Known rows, with every way that one mark hangs from another:
(bupekuv (veno (gafuz ledo) lutol vipe)): [-11.6  30.2  -1.3 -24.4   9.2 -25.6 -39.0   9.7  33.2  -7.6  -8.5   0.2
 -20.0   3.5 -41.1 -40.3  23.4  18.5 -24.9 -12.3  37.1 -19.9  61.5 -11.5]
(gonud (gafuz lutol)): [-17.1 -11.8   9.1 -17.1  -0.2   3.3  16.0  -1.1   6.4  -9.7  -6.2 -12.9
  19.2  -4.8  15.9  13.6  25.9  -2.8 -23.8 -10.6 -10.7 -15.3   1.7 -13.8]
(vufo (gafuz ledo)): [-16.5  -7.7  -1.3  -2.1  -1.9  19.8   5.5  27.2   1.0 -14.9 -49.0   4.3
   7.9  16.1   1.7  11.2  11.3 -15.4   7.7 -12.3  -2.5   7.1   5.8 -21.8]
(veno lutol): [ -1.7   9.8  -2.9 -11.0   2.8 -13.0 -10.3   4.6  17.4   2.1 -12.3   1.9
  -4.5   1.1  -0.6 -35.9  27.2   5.4  -7.8  -9.5   8.4 -10.5  -1.5   0.9]
(vipe (veno bupekuv gafuz)): [ 12.1  46.7  -5.0  -2.1   7.6   0.4 -12.8   8.3  29.1  22.4  12.0  20.4
 -16.0   2.1 -26.2 -36.6  17.7  13.5 -20.8  -1.8  24.7   6.5  23.5  18.5]
(vufo (gafuz gonud ledo lutol)): [ -6.3   3.7  -1.4 -32.9  -1.1  14.4  14.5  18.0 -11.8 -28.7 -58.8 -21.1
  24.4   6.7  18.9   4.2   6.1  -7.9  -8.7 -11.6  10.8  -3.4 -10.3 -33.0]
(gafuz gonud ledo lutol vufo): [ -7.1  27.9   0.7 -46.5   0.5   0.1  23.0  21.5 -22.6 -24.3 -32.5 -21.2
  31.2   0.0   9.9  15.2   6.0  -1.8 -18.7  -6.8  29.3   4.2 -15.6 -24.6]
(veno vipe): [ 13.6 -21.7  -3.6  -9.9   3.3  16.2  -6.5  -0.8 -11.0  -0.8  15.2  -9.9
  -2.8   4.9 -15.6  18.1  14.0   6.8  -7.8  -1.1   3.1 -13.2   9.1  -2.3]
(bupekuv (veno (gafuz gonud vufo) lutol)): [  1.4  80.1  -5.3 -35.4   3.5 -49.6   9.2  10.6  22.2  -3.2 -36.3 -10.8
  23.4 -43.3 -10.5 -41.5   5.8  22.1 -29.9 -15.5  62.0 -19.3  16.9 -19.7]
(gonud (gafuz boruk ledo lutol)): [-46.8 -17.0  16.8 -16.8  -0.9   2.8  14.5  21.3  -5.6 -23.3 -22.9  -9.7
   3.2  25.4  -1.8  42.1  45.6 -17.1 -16.7  -1.8  -9.3   3.8  16.9 -30.9]
(gonud (gafuz boruk)): [-25.0 -18.3   8.4   5.3  -3.9  -5.2  25.1  14.4  -1.4  -6.2 -20.9  -2.8
   5.0   2.0  -3.9  46.2  40.6 -15.0  -9.0   1.4  -6.3  -1.4   6.5 -21.2]
(vipe (veno lutol)): [  9.4  12.0  -4.6  -9.7   6.0  -8.4 -19.7  10.0  14.4   9.1   7.0  12.8
 -14.9  10.6 -12.2 -12.4  35.7   5.8 -14.8 -13.0   8.2   1.1   9.0  15.3]
(gafuz boruk gonud lutol): [ -3.7   8.8   6.6 -26.2   0.0  -2.7  16.9   0.9 -23.3 -16.0  -5.9 -26.3
   8.3   3.0   6.4  15.5  11.4   0.9 -13.7   7.6   9.8  -9.6 -10.1 -23.5]
(gafuz ledo): [-12.4  -5.0   0.4  -4.1  -0.5  -0.4  -7.9  13.8  -1.5 -10.9 -20.2   7.2
  -8.8  18.7  -7.8   5.5   5.5  -8.9   4.0   3.9   5.4  15.2   9.2  -5.7]
(bupekuv veno): [-13.7  18.7   6.9   0.4   3.1 -23.9  -9.6  -1.9   9.5  -4.8  21.8  -4.9
  -1.0 -18.7  -4.8  -3.0  -5.2   9.8 -12.5  -5.5  13.6  -9.8  24.9  -2.9]
(gonud (gafuz boruk ledo lutol vufo)): [-51.7   3.7  16.0 -29.2  -1.0   5.9  36.1  39.3 -15.4 -23.2 -24.8 -15.9
  26.3  14.6  -0.6  58.5  51.5 -18.0 -21.4 -14.3   0.1   4.4   6.7 -38.6]
(bupekuv (veno (lutol gafuz) vipe)): [  4.1  21.2  -0.2 -21.2   3.8 -32.7 -31.4  12.0  25.3   2.8  -7.5 -15.0
  -3.7  -0.1 -22.8 -46.2  12.3  23.8 -32.5 -23.3  22.8 -55.2  41.5 -11.3]
(gonud (gafuz boruk lutol)): [-32.3 -11.5  15.7 -12.9  -0.5   2.6  24.1   9.9  -4.4 -12.0  -1.6 -16.6
  12.2   7.9   6.3  36.0  39.9  -8.5 -18.7  -5.4 -15.6 -12.0   6.6 -25.7]
(gonud gafuz): [ -9.7 -16.2   1.9   1.2  -3.6  -4.3  16.7   4.7   9.7  -3.5 -26.1   0.4
  12.8  -8.5   5.8  25.4  27.0  -8.9 -12.2  -4.6  -4.3  -5.4   2.7  -9.0]
(vufo gafuz): [ -2.9  -0.9  -1.9   3.0  -1.5  20.0  13.9  15.2  -0.6  -3.6 -30.3  -4.3
  16.6  -4.3  10.0   5.5   5.0  -6.8   3.8 -15.0  -7.7  -7.7  -3.8 -15.5]
(lutol (gafuz boruk gonud ledo vufo)): [ -9.9  36.4   0.4 -25.5  -9.0 -20.4  30.2  48.0 -24.3 -15.1 -79.2 -13.2
  20.4  18.9 -13.2  19.6   0.3 -11.6  -8.3   1.8  30.7  -3.1  -2.8 -39.9]
(gonud (gafuz boruk lutol vufo)): [-38.8   9.0  16.1 -25.0  -0.3   8.1  44.1  27.1 -17.1 -12.2  -2.5 -22.3
  36.5  -3.6   7.4  53.1  47.0  -8.9 -23.5 -15.9  -3.3  -9.9  -3.5 -33.9]
(lutol (gafuz ledo)): [-10.6   9.0   0.5  -6.8  -5.8 -12.5  -9.0  22.9   6.7  -6.2 -50.2   3.7
  -5.4  29.8 -10.3 -22.4 -17.2  -6.4  -0.9  -3.4   2.1  -6.5  16.9 -10.9]
(veno (gafuz ledo lutol) vipe): [ -8.1   3.3   1.8 -34.3   6.6  18.4 -20.1   0.7  -0.2 -11.2   3.7 -11.1
  -7.8  26.6 -25.9 -13.8   0.6  10.0 -15.2  -4.0   6.6 -10.2  34.4 -12.5]
(vufo (gafuz boruk gonud ledo lutol)): [-20.2   2.8   5.7 -27.8  -1.2  17.0  22.4  28.1 -23.3 -30.2 -55.2 -23.1
  15.3  18.4   9.2  25.2  21.0 -14.2  -5.6  -5.2   7.8   0.1  -5.7 -45.3]

Rows:
[ 12.9  28.6  -4.9 -12.3  -0.2 -18.5 -20.3  19.4  19.7  13.9 -25.5   7.8
 -10.4  21.4 -15.5 -39.9  13.4   7.5 -19.2 -18.0   6.5 -20.8  16.1   9.4]
(vipe (veno (lutol gafuz)))
[-22.5  26.3   7.6 -41.8   0.3  -0.9  31.1  32.6 -34.4 -26.8 -28.9 -25.2
  23.3  11.4   0.0  36.8  22.5  -7.7 -15.3   0.8  25.8   7.6 -10.6 -37.3]
(gafuz boruk gonud ledo lutol vufo)
[  6.0  35.7  -6.4 -30.3  -8.5 -19.3  22.5  36.8 -15.3 -13.7 -83.9 -10.2
  28.1   6.1  -3.1  -0.1 -13.7  -5.5 -12.2  -5.3  34.0  -6.2  -8.2 -27.6]
(lutol (gafuz gonud ledo vufo))
[-17.9   9.6  -1.5 -20.8   5.3  -3.1 -20.9  21.4  12.4  -5.2 -25.5   2.5
 -27.8  34.0 -47.1 -18.1  44.4   3.8  -8.6   0.1  21.4  -4.9  38.1 -20.4]
(veno (gafuz boruk ledo) lutol vipe)
[  3.3  -1.1  -8.8 -14.6  -4.2   7.4  15.9  24.0  -8.5 -21.7 -79.7  -5.8
  16.8   2.5   8.7  14.7   6.5 -14.0   1.6  -5.2  20.3   5.7  -9.2 -29.0]
(vufo (gafuz gonud ledo))
[-18.0  65.0   4.7 -11.8   3.5  -1.3  26.5  31.6  14.3  12.7  -6.5   2.0
  10.6  -8.1 -23.6 -20.7  27.8   7.4 -13.7  -1.5  30.8   0.4   6.6 -16.2]
(veno bupekuv (gafuz boruk vufo))
[ -9.7  31.7   7.1 -38.4   1.2  -1.9  39.6  18.9 -33.0 -15.9 -10.8 -32.0
  32.6  -6.9   7.5  31.6  15.4   1.6 -19.0  -3.9  21.2  -6.7 -20.2 -31.6]
(gafuz boruk gonud lutol vufo)
[  7.1  32.9   0.3 -42.7   1.0  -0.3  30.6   9.3 -23.3 -13.8 -11.0 -29.1
  39.7 -17.7  18.1  10.2   1.9   6.9 -21.3  -9.4  24.2  -9.8 -24.9 -19.8]
(gafuz gonud lutol vufo)
[ -1.6  21.3   0.7 -20.8   3.5 -11.2 -11.3  36.3  25.7  13.9 -20.7  -9.7
 -13.3  24.0 -32.2 -53.2  59.6  16.2 -30.5 -11.4  21.6 -46.5  18.0 -14.2]
(veno bupekuv (lutol (gafuz boruk)) vipe)
[-14.4  22.3  -0.1 -22.7  -3.7  -8.7  31.4  37.1 -27.9 -19.9 -49.6 -10.8
  16.3   8.5  -9.9  46.0  22.9 -13.9  -3.2   7.8  34.6  19.7  -9.7 -33.2]
(gafuz boruk gonud ledo vufo)
[ -4.7  52.6  -0.8 -47.3   0.3  -5.1  20.5  15.8 -10.3 -18.7 -43.1 -15.7
  27.8  -4.6  -3.4 -10.4 -10.9   4.3 -18.4  -3.8  35.5   3.6  -0.5 -25.7]
(veno (gafuz gonud ledo lutol vufo))
[ 12.4  34.5   0.8 -42.2   8.1 -18.4 -12.2 -17.2  -0.1 -13.1  16.5 -33.7
   9.5 -24.0 -17.5 -17.0 -14.4  29.1 -38.9  -3.6  38.7 -36.5  38.0 -18.4]
(bupekuv (veno (gafuz gonud lutol) vipe))
[-43.4  -1.3   8.7  -9.9  -4.5  -0.7  39.1  44.5 -11.1 -16.2 -45.5  -0.5
  19.1  11.0 -10.5  69.9  52.7 -23.6  -8.9  -4.8   7.4  16.5   7.2 -36.0]
(gonud (gafuz boruk ledo vufo))
[  3.3  34.7   2.4 -18.3   7.3   8.5 -12.9  -9.1   4.2   6.4  28.2   2.3
  -5.1  12.4 -13.5 -15.8  -9.8  11.6 -16.9  -7.1  -0.8  -0.7  25.2   9.2]
(vipe (veno (gafuz lutol)))
[ -9.2   6.8   5.2 -25.0  -0.4  16.4  28.8  17.4 -22.4 -20.0 -35.6 -30.2
  24.9   0.5  15.4  21.7  16.5  -5.0  -9.2  -8.3   2.7 -16.2 -14.8 -39.1]
(vufo (gafuz boruk gonud lutol))
[ -0.3  63.8  -2.3 -25.7   1.3 -20.5   9.1  42.9  33.3  15.6 -41.9  -1.4
  19.6  -3.0  -3.9 -74.3  36.3  15.7 -29.5 -27.0  31.2 -35.1  -7.0  -7.1]
(veno bupekuv (lutol (gafuz vufo)))
[ 32.3  32.7 -11.5 -24.4  -2.3 -29.6 -10.0  15.7   8.5   6.7 -54.7   0.3
  -1.8  10.3  -9.8 -34.9  10.4   8.6 -25.3 -12.2  26.4 -22.0   2.7   1.5]
(vipe (veno (lutol (gafuz gonud))))
[-18.1  34.9   6.9  -9.5  -5.5 -10.0  28.6  38.7 -16.7   2.9 -28.7 -10.9
  20.9  11.2 -11.5  11.7  -1.7  -3.9  -5.5 -10.1   3.6 -15.6   1.5 -26.7]
(lutol (gafuz boruk vufo))
[  3.6  17.1  -5.4 -28.1   3.5 -10.3 -27.5  39.6  36.2   5.2 -45.0   0.6
 -15.1  32.6 -29.2 -68.5  50.2  13.7 -30.2 -16.0  29.6 -34.6  23.1  -6.6]
(veno bupekuv (lutol (gafuz ledo)) vipe)
[  7.3  24.9  -6.1 -26.4   3.3 -24.5 -18.5   1.8   4.0 -16.6 -25.3 -10.7
  -5.8  -9.1 -33.9  -3.9  -7.4  14.2 -24.5   6.1  50.6 -11.1  47.7 -19.9]
(bupekuv (veno (gafuz gonud ledo) vipe))
[ -2.3  38.8  -5.0 -28.5   7.7  14.0   3.3  34.6  14.8   3.8 -14.5   2.5
   6.4   5.0 -37.2 -19.3  33.8  11.1 -22.0  -6.2  42.7  -2.0  22.5 -11.3]
(veno bupekuv (gafuz ledo vufo) vipe)
[-41.0  -1.7  13.0 -15.8   1.5  26.9  11.4  33.5 -12.5 -23.6 -25.1 -14.0
   7.8  31.8   2.6  25.4  24.9 -15.2   0.6 -12.7 -13.0   1.9   7.4 -37.3]
(vufo (gafuz boruk ledo lutol))
[-11.2  18.4   0.8 -13.4   6.4 -13.8 -27.8   5.7  15.0  -8.7   3.5  -1.5
 -15.4   4.7 -40.3  -6.5  -4.6  13.1 -18.7  -2.5  28.4  -8.6  60.4 -12.4]
(bupekuv (veno (gafuz ledo) vipe))
[  1.7  51.8   2.4 -20.8  11.5   9.2 -13.1   2.7  24.3  15.5  34.1   7.1
  -8.8   7.6 -17.0 -47.6  15.9  19.4 -30.4  -8.8  15.3  -4.8  22.2  15.3]
(vipe (veno bupekuv (gafuz lutol)))
[-11.3  21.2   7.3 -17.8   3.3 -32.5 -21.7  23.4  12.8   0.0  -4.2 -19.6
 -11.6  11.6 -33.6 -22.7  27.4  18.0 -29.8 -16.3  19.7 -51.8  46.2 -23.0]
(bupekuv (veno (lutol (gafuz boruk)) vipe))
[ -1.4  43.5  -4.0  -4.8   6.8  -0.2 -20.5  19.1  29.1  11.4  -8.9  28.3
 -24.9  21.8 -34.6 -33.0  23.3   5.0 -17.5   1.3  27.0  20.7  32.8  13.3]
(vipe (veno bupekuv (gafuz ledo)))
[-28.3  30.0   6.6 -12.4  -6.0  -9.7  20.7  49.5 -15.6  -8.1 -51.9  -4.1
  10.9  31.8 -19.4  18.0   4.0 -12.6  -2.7  -7.6   9.2   0.5  10.1 -32.1]
(lutol (gafuz boruk ledo vufo))
[ -2.7  25.7  -0.4 -19.9  -3.0  -7.8  40.0  24.9 -30.1  -9.1 -28.6 -16.7
  25.0 -10.0  -3.1  40.7  17.8  -4.4  -6.9   3.8  28.0   4.4 -20.1 -27.8]
(gafuz boruk gonud vufo)
[-13.5  50.8   9.4 -15.4  10.3   7.2  -6.1  12.1  14.5  13.7  38.4   3.9
 -15.7  18.5 -26.6 -24.9  32.2  13.8 -28.1  -1.4  12.3  -0.4  26.5   1.9]
(vipe (veno bupekuv (gafuz boruk lutol)))
[ -4.9  16.6   0.3 -12.8  -9.7 -24.0   9.9  28.3 -16.1 -14.9 -75.9  -8.5
  -4.1  30.4 -14.9   6.5  -6.5 -11.4  -3.7  11.8  20.3  -4.4   6.4 -31.7]
(lutol (gafuz boruk gonud ledo))
[-40.9  20.9  14.7 -29.6   3.4   8.8  21.0  34.0 -24.3 -19.7  -0.1 -16.2
  14.7  23.3  -5.8  33.7  26.1  -8.0  -8.7  -7.4   5.2   9.3   3.1 -30.1]
(gafuz boruk ledo lutol vufo)
[ 12.0  55.4  -2.3 -35.6   4.8  -7.1   5.9  -4.8  20.6   2.0 -13.6 -12.6
   9.6 -15.8   1.1 -64.8   4.1  21.7 -30.0   1.7  37.1 -18.8  -2.4  -6.8]
(veno bupekuv (gafuz gonud lutol))
[-34.3  16.1   6.7 -10.9  -0.9   1.4  23.2  41.0 -20.5 -13.0 -20.2  -0.6
   7.1  18.4 -16.3  44.7  26.3 -14.4   1.6   0.7  11.5  20.5   4.0 -25.9]
(gafuz boruk ledo vufo)
[-26.8  -1.5   2.6 -14.4  -4.2  -0.9  30.4  34.3  -2.1 -14.5 -48.9   2.3
  26.6   0.2   0.6  46.8  36.9 -17.9 -14.0 -11.7  10.7  11.2   3.3 -23.4]
(gonud (gafuz ledo vufo))
[  0.9  19.6  -5.1 -37.9   0.2  -6.7  -5.0  47.5   6.3  -5.0 -53.3  -9.6
  11.9  25.3 -24.8 -20.4  28.7   5.6 -21.3 -24.5  24.4 -27.1  14.3 -20.5]
(veno (lutol (gafuz ledo vufo)) vipe)
[  1.3  22.2   0.4 -10.5   7.5 -13.6 -20.1  -7.8  15.7   1.7  25.9  -8.9
  -8.1 -15.5 -33.0 -12.2  -9.1  22.5 -21.5  -3.8  24.3 -22.8  51.0  -7.1]
(bupekuv (veno gafuz vipe))
[-14.3  -1.3  -1.8  -9.5  -4.6   8.2  23.3  34.9 -17.8 -23.2 -76.3  -8.6
   8.4  14.8  -1.6  37.5  22.2 -19.7   4.2   0.4  15.3  10.7  -3.8 -41.3]
(vufo (gafuz boruk gonud ledo))
[ -2.0   7.8   1.1 -34.4   0.1  -4.0   1.0   2.9 -12.7 -24.0 -31.0 -16.9
   6.9  10.6   8.4   0.4   1.5  -2.0 -14.2   3.5  18.2   3.7  -4.1 -16.5]
(gafuz gonud ledo lutol)
[ 13.4   5.9  -6.2 -22.6   9.8   2.3 -17.6  16.8  30.4  11.0   5.1  -2.7
  -9.3   2.4 -17.8 -50.6  67.0  19.4 -28.8 -12.0  28.3 -29.4   7.1   4.3]
(veno bupekuv lutol vipe)
[ 21.6   4.9 -13.0 -40.4  -2.3 -21.8 -16.5  25.5   5.7 -11.5 -78.4 -14.2
  -3.7  23.6 -20.3 -33.5  19.1   6.6 -23.5  -7.7  35.5 -31.4  11.6 -19.8]
(veno (lutol (gafuz gonud ledo)) vipe)
[ 22.0  28.7  -7.2 -34.4   1.1 -44.3 -19.6   9.5  16.3  -5.5 -36.0 -25.3
   4.5 -12.5 -19.0 -41.4   8.4  25.3 -39.6 -14.9  44.5 -56.6  27.3 -18.8]
(bupekuv (veno (lutol (gafuz gonud)) vipe))
